In the rows, zero is written as 128.
Known rows, with every step that occurs
kapi -> tefo -> suse: [150 146 127 125 123 126 112 130  92 132 102 123 142 156 152 128 130 119
 126 116 112 116 123 121 141 113 126  92 146 134 135 143 128 109 127 111
 117]
suse -> refe -> netu -> pelalik: [113 118 111 128 120 132 154 122  94 143 119 130 155 134 159 114 154 137
 136 112 140 142 127 126 137 119 153  91 141 119 126 132 135 110 116 150
 124]
losam -> pelalik -> netu: [133  98 161 119 101 131 130 136 129 116 150 133 126 123 146 125 114 133
 124 127 110 140 128 139 123 124 152 130 170 123 134 144 135 128 129 162
 145]
vebis -> pelalik -> zoli -> gituv -> losam: [108 178 104 136 127 121 122 129 197 120 159 150 122 117 135 119 192 136
 137 120 141 131 103 134 145 122 158 119  97 101 120 138 109 146 118 127
  98]
tefo -> suse -> refe -> netu -> pelalik -> zoli -> gituv: [ 99 156  96 129  75 121 140 125 101 145 130 138 150 142 180 108 211 138
 153 109 136 107 107 125 158 118 172  77 155 106 134 147 122 115 124 123
 102]
gituv -> zoli -> pelalik: [130 142 116 127 108 127 145 134 146 118 129 124 124 133 145 144 143 129
 137 117 109 149 118 130 149 133 165 131  91 121 128 139 113 150 121 136
 129]
seneb -> zakik -> mapuz: [147 101 143 144 119 126 121 129 134 150 133 118 127 136 157 122  96 136
 119 118 128 117 127 124 110 131 137 114 166 116 135 127 142 116 148 135
 116]
netu -> pelalik -> zoli: [ 93 144 127 122 113 128 136 123 139 112 143 140 137 146 124 110 137 140
 125 133 128 136 115 127 128 119 160 127 123 112 127 128 114 145 123 133
 130]
zoli -> pelalik -> vebis: [110 118 141 135 118 129 131 131 137 114 133 142 124 137 144 103 121 134
 135 130 125 123 115 138 132 140 133 149 115 117 137 131 137 156 115 125
 148]
tela -> losam -> gituv -> pelalik: [132 139 158 132 116 124 124 140 140 131 141 133 126  91 137 145 135 135
 117 122 121 107 126 136 132 116 138 132 103 118 135 128 125 134 122 108
 126]
tefo -> suse -> refe: [144 146 115 131 120 119 119 113 108 142 110 118 131 133 159 125 149 123
 140 112 118  95 124 127 136 109 132  84 145 132 125 129 130 112 132 122
 110]
zakik -> mapuz: [139 111 126 140 120 125 124 132 153 141 120 129 136 133 151 125 117 132
 125 126 122 119 127 125 122 136 138 119 151 123 138 123 129 118 129 127
 127]
tela -> losam -> pelalik: [130 123 150 118 128 122 128 134 119 112 133 127 135 137 133 129 119 128
 118 124 122 125 125 139 121 127 153 116 122 135 138 124 140 150 137 155
 141]
refe -> netu -> pelalik -> zoli -> gituv -> losam -> tela: [101 140 116 123  87 125 129 154 167 134 137 153 159 149 161 105 212 123
 153 118 147 159  97 125 147 117 165 129  96 109 151 133 136 144 132 117
 122]
muzapek -> kapi -> tefo -> suse -> refe -> netu: [164 119  86 109 124 126 125 131 101 154  85 112 156 142 165 133 186 135
 131 102 124  91  98 121 159 121 127  56 157 121 134 150 125  73 109 121
 100]
netu -> pelalik: [114 141 133 129 123 131 139 127 103 116 130 133 142 141 129 112 105 132
 123 129 127 146 130 124 124 123 141 117 133 121 130 128 126 135 130 140
 135]
losam -> gituv -> zoli -> pelalik -> vebis: [130 126 144 139  81 126 129 141 152 112 140 138 120 116 153 133 154 142
 138 118 112 107 104 145 149 131 141 157  88 114 145 141 128 149 101  98
 141]
tefo -> suse -> refe -> netu -> pelalik: [133 132 121 127 111 124 143 120  74 141 109 125 156 152 176 120 149 128
 148 109 122 121 125 119 148 114 160  73 150 122 132 141 136 109 125 141
 118]
suse -> refe -> netu -> pelalik -> zoli -> gituv -> losam: [ 89 159  90 128 102 123 144 133 155 147 137 141 155 130 166 114 252 140
 145 105 150 126 105 130 155 119 169 101 115 101 127 132 123 122 115 143
 100]
refe -> netu: [130  99 128 123 126 129 141 137 119 139 126 130 138 132 145 138 155 130
 141 124 131 136 129 125 142 136 143 127 130 125 134 140 134 117 119 132
 127]
kapi -> tefo -> suse -> refe -> netu -> pelalik: [137 136 113 123 115 129 138 124  56 146  93 125 170 164 183 112 155 128
 135 100 121 130 123 119 151 102 151  57 158 126 133 147 135  92 115 133
 113]
tefo -> suse -> refe -> netu -> pelalik -> losam -> tela: [128 112 138 124 115 123 116 128 114 145 101 129 165 155 175  86 146 109
 147 115 122 138 100 125 126 110 156  90 122 121 145 140 155 127 123 136
 141]
kapi -> tefo -> suse -> refe -> netu -> pelalik -> zoli: [112 139 108 116 106 126 135 121  94 143 107 132 164 167 179 113 188 135
 136 103 123 118 107 122 154  97 170  68 150 115 129 148 122 104 106 127
 108]
zakik -> seneb: [132 109 116 125 131 127 123 125 158 133 125 133 130 117 124 133 112 136
 143 131 140 132 126 124 122 142 129 120 118 141 141 119 108 143 124 146
 133]
mapuz -> zakik -> seneb: [132 102 122 119 137 129 123 125 141 147 126 124 124 116 144 130 102 158
 147 127 146 119 141 117 110 134 126 109 134 136 143 107 119 151 125 175
 128]
gituv -> pelalik -> losam -> tela: [125 126 157 127 133 129 107 136 152 133 129 138 133 114 132 108 112 113
 125 133 120 146 106 128 113 121 139 146  91 107 135 132 143 156 124 127
 144]
refe -> netu -> pelalik -> losam -> gituv: [115  95 159 132 110 131 133 144 125 131 131 139 160 131 135 107 155 133
 123 128 133 135 110 131 128 131 144 124 124 104 144 149 136 120  98 138
 143]
muzapek -> seneb -> zakik -> mapuz: [151 100 126 142 114 125 116 122 142 150 139 119 130 149 142 124  63 151
 132 119 140 107 100 122 106 139 125  97 182 123 140 116 137 116 142 148
 116]
suse -> refe: [125 133 111 131 128 127 129 114 129 144 120 122 130 117 142 121 152 132
 129 116 134 118 126 134 126 115 125 107 134 130 117 121 129 115 122 134
 117]
gituv -> losam -> tela: [145 133 137 124 132 124 109 141 176 129 117 133 138 141 139 124 145 107
 141 121 125 146 113 128 125 110 126 136  87 136 141 115 147 140 139 117
 132]
muzapek -> kapi -> tefo -> suse -> refe -> netu -> pelalik: [151 133  94 111 118 129 137 131  71 140  86 117 171 155 165 116 164 138
 127 103 125 109 101 117 155 117 141  46 159 115 136 150 123  79 112 134
 107]
kapi -> tefo -> suse -> refe: [147 152 110 127 123 125 114 116  94 147  95 117 143 146 166 120 153 122
 127 103 119 104 122 127 141  99 124  71 153 136 124 135 130  97 121 117
 106]
netu -> pelalik -> losam -> tela: [109 122 151 127 126 131 114 135 144 118 122 137 150 145 126  80  99 113
 122 136 129 166 104 129 103 118 136 134 104 120 143 127 144 151 128 136
 159]
tefo -> kapi: [150 133 123 121 133 121 122 134 133 122 122 118 126 134 130 133 152 135
 124 135 120 108 116 122 129 129 125 119 123 126 139 142 125 127 131 133
 116]
muzapek -> kapi -> tefo: [146 130 103 112 136 133 123 138 130 127 106 121 141 130 117 125 140 138
 107 122 133 118 102 126 136 130 109 101 136 121 132 136 116  97 115 123
 118]
zoli -> gituv -> pelalik: [119 169 120 139 101 130 133 137 103 138 144 140 124 101 142 128 148 134
 129 122 136 127 128 125 141 133 136 122 132 103 127 139 123 134 132 119
 112]

Rows
[126 118 146 128  99 128 138 147 142 127 135 129 153 121 143 136 185 138
 128 119 115 134 103 130 144 130 165 137  92 104 142 156 127 126  95 135
 140]
refe -> netu -> pelalik -> losam -> gituv -> zoli
[127 115 148 126  80 122 134 151 205 122 148 127 117  88 163 149 171 134
 130 113  95 132 113 151 149 118 168 154  95 128 140 147 110 136 117 130
 145]
tela -> losam -> gituv -> zoli -> pelalik -> netu
[126 123 136 125 111 127 119 141 188 121 121 128 133 136 144 111 142 109
 135 122 112 166  92 136 128 128 162 147  62 118 140 139 130 167 119 132
 151]
gituv -> zoli -> pelalik -> losam -> tela
[109 139 123 129 136 126 128 115 169 112 155 145 117 124 124 117 126 139
 129 131 129 136 112 132 133 116 161 121 115 109 117 138 110 148 111 125
 114]
vebis -> pelalik -> zoli
[118 138 155 130  92 128 126 132 153 127 153 144 122 104 132 139 157 144
 124 128 123 108 112 132 140 109 148 137 117  95 128 136 112 137 105  97
 111]
losam -> gituv -> pelalik -> zoli
[117 136 128 127 127 125 131 136 177 118 130 123 127 126 136 128 160 124
 126 123 109 145 101 134 136 141 167 144  76 111 128 145 117 161 109 151
 142]
gituv -> zoli -> pelalik -> losam
[108 122 145 111 120 119 124 131 154 108 147 133 131 139 128 128 151 137
 118 129 124 115 109 141 126 123 170 128 111 125 136 124 128 163 130 148
 135]
tela -> losam -> pelalik -> zoli
[120 133 139 136 164 128 118 120 165 115 142 136 125 116 117 105 110 127
 117 133 129 143 110 134 116 131 144 120 106 109 120 143 123 148 106 150
 134]
vebis -> pelalik -> losam
[132 114 149 133 100 122 124 129 108 145 112 127 162 135 167 104 177 128
 135 112 123 102 106 130 135 113 149  80 141 108 141 150 139 106 101 132
 125]
tefo -> suse -> refe -> netu -> pelalik -> losam -> gituv
[108 147 135 123 120 127 130 125 148 126 149 139 120 115 129 137 149 141
 127 130 120 118 115 126 140 121 163 140 113 100 120 133 111 149 118 120
 115]
gituv -> pelalik -> zoli
[137 132 143 130 109 123 113 139 175 128 136 122 125 103 127 143 180 131
 121 123 112 110 102 138 133 129 138 149  86 115 134 144 121 132 101 117
 134]
pelalik -> losam -> gituv -> zoli
[141 131 135 134  78 129 140 140 150 119 132 128 126 120 145 144 153 132
 134 114 112 136 113 137 151 120 152 129  98 118 136 141 115 136 108 111
 124]
losam -> gituv -> zoli -> pelalik
[146 134 152 122 134 124 124 137 132 111 130 130 141 150 134 138 147 125
 127 118 119 130 120 131 129 123 148 116 120 123 133 126 144 144 128 160
 126]
gituv -> losam -> pelalik
[116 139 153 130 149 128 120 130 143 132 136 132 128 108 125 124 133 128
 115 132 119 128 116 127 122 135 145 141 106  98 121 140 127 149 113 145
 135]
gituv -> pelalik -> losam
[ 99 169 120 128  89 125 117 144 178 122 139 151 147 143 142  96 185 120
 141 123 141 152  96 129 131 108 150 132  94 112 144 121 131 152 140 112
 122]
netu -> pelalik -> zoli -> gituv -> losam -> tela
[109 165 130 143 102 128 124 137 108 132 152 150 117  96 149 117 151 142
 134 126 135  98 118 133 140 142 125 152 125  99 134 138 136 144 125 106
 130]
zoli -> gituv -> pelalik -> vebis
[ 80 165 108 131  87 128 137 132 129 120 150 147 136 132 131  99 167 140
 128 130 143 133 112 129 134 127 151 121 135 105 132 133 112 140 130 123
 119]
netu -> pelalik -> zoli -> gituv
[124 130 124 123 133 127 124 126  87 146  95 123 172 160 174  96 173 123
 124 106 121 126 107 123 137 113 154  70 143 115 131 154 137 102 102 150
 126]
kapi -> tefo -> suse -> refe -> netu -> pelalik -> losam
[110 157 113 126  95 121 105 145 201 136 138 146 132 130 141 111 204 117
 145 121 142 134  95 133 136 114 136 142  89 120 142 120 133 146 136 100
 114]
pelalik -> zoli -> gituv -> losam -> tela
[119 104 158 137 106 130 122 140 165 123 127 135 138 124 127 102 139 124
 117 130 128 131 105 141 124 131 132 129 111 106 137 141 126 142  97 128
 137]
zoli -> pelalik -> losam -> gituv
[141 142 144 138 126 125 117 129 183 114 150 132 120  96 128 133 147 135
 121 122 114 129 100 140 134 122 152 130  80 105 125 155 115 139  92 123
 127]
vebis -> pelalik -> losam -> gituv -> zoli
[103 168 107 129 112 119 119 139 191 132 146 140 128 123 135 130 226 132
 137 122 139 111 105 131 145 128 143 137 102 111 130 128 116 140 127 120
 105]
pelalik -> zoli -> gituv -> losam
[141 135 161 136 100 131 129 136 116 132 140 137 128 101 134 140 123 136
 123 124 124 116 126 130 137 114 130 127 127 106 131 136 125 124 113 105
 117]
losam -> gituv -> pelalik
[122 144 148 133 104 126 125 138 152 115 138 127 141 115 127 128 158 136
 117 123 111 128 102 134 129 122 150 138  89 108 136 144 119 137 104 129
 143]
netu -> pelalik -> losam -> gituv -> zoli
[104 112 123 131 121 130 144 122  96 137 129 139 148 130 166 102 158 146
 141 116 138 113 119 135 137 127 142 122 131 115 133 132 148 121 109 139
 142]
suse -> refe -> netu -> pelalik -> vebis
[105 138 142 134 125 129 129 127 106 108 139 143 135 137 134  99 108 142
 128 132 126 119 119 132 123 133 129 145 124 118 138 127 141 145 124 129
 154]
netu -> pelalik -> vebis
[112 150 134 135  89 131 131 142 137 142 161 142 114  80 156 130 154 136
 132 123 121 130 130 132 141 130 144 141 157 100 127 151 118 120 133 130
 123]
zoli -> gituv -> pelalik -> netu
[125 124 131 124  95 129 143 139 180 121 145 126 113 110 160 144 153 132
 139 116  95 153 119 138 148 127 176 150 117 119 128 150 109 137 120 149
 141]
gituv -> zoli -> pelalik -> netu
[150 139 132 131  91 125 126 138 147 127 136 123 124 108 138 157 163 136
 132 116 114 115 117 134 145 120 136 140 104 125 135 138 119 120 113 101
 121]
losam -> gituv -> zoli
[119 117 159 122 129 120 117 135 121 105 142 136 127 133 138 120 124 138
 122 128 123  97 117 147 119 136 142 147 113 133 146 123 154 164 130 143
 159]
tela -> losam -> pelalik -> vebis
[116 164 114 134 112 123 109 136 209 122 152 156 126 124 141 103 173 120
 145 120 143 153  94 135 135 106 151 124  84 111 134 131 125 155 128 106
 108]
vebis -> pelalik -> zoli -> gituv -> losam -> tela
[128 152 143 134 106 122 115 145 125 114 147 146 134 135 147 117 183 135
 135 118 135  99 110 142 138 141 129 139 124 114 145 131 155 152 127 137
 132]
zoli -> gituv -> losam -> pelalik -> vebis
[143 115 165 117 121 125 122 143 166 115 147 132 130 130 149 140 154 129
 128 120 105 135 122 138 130 120 156 135 144 121 133 139 139 134 128 173
 139]
gituv -> losam -> pelalik -> netu
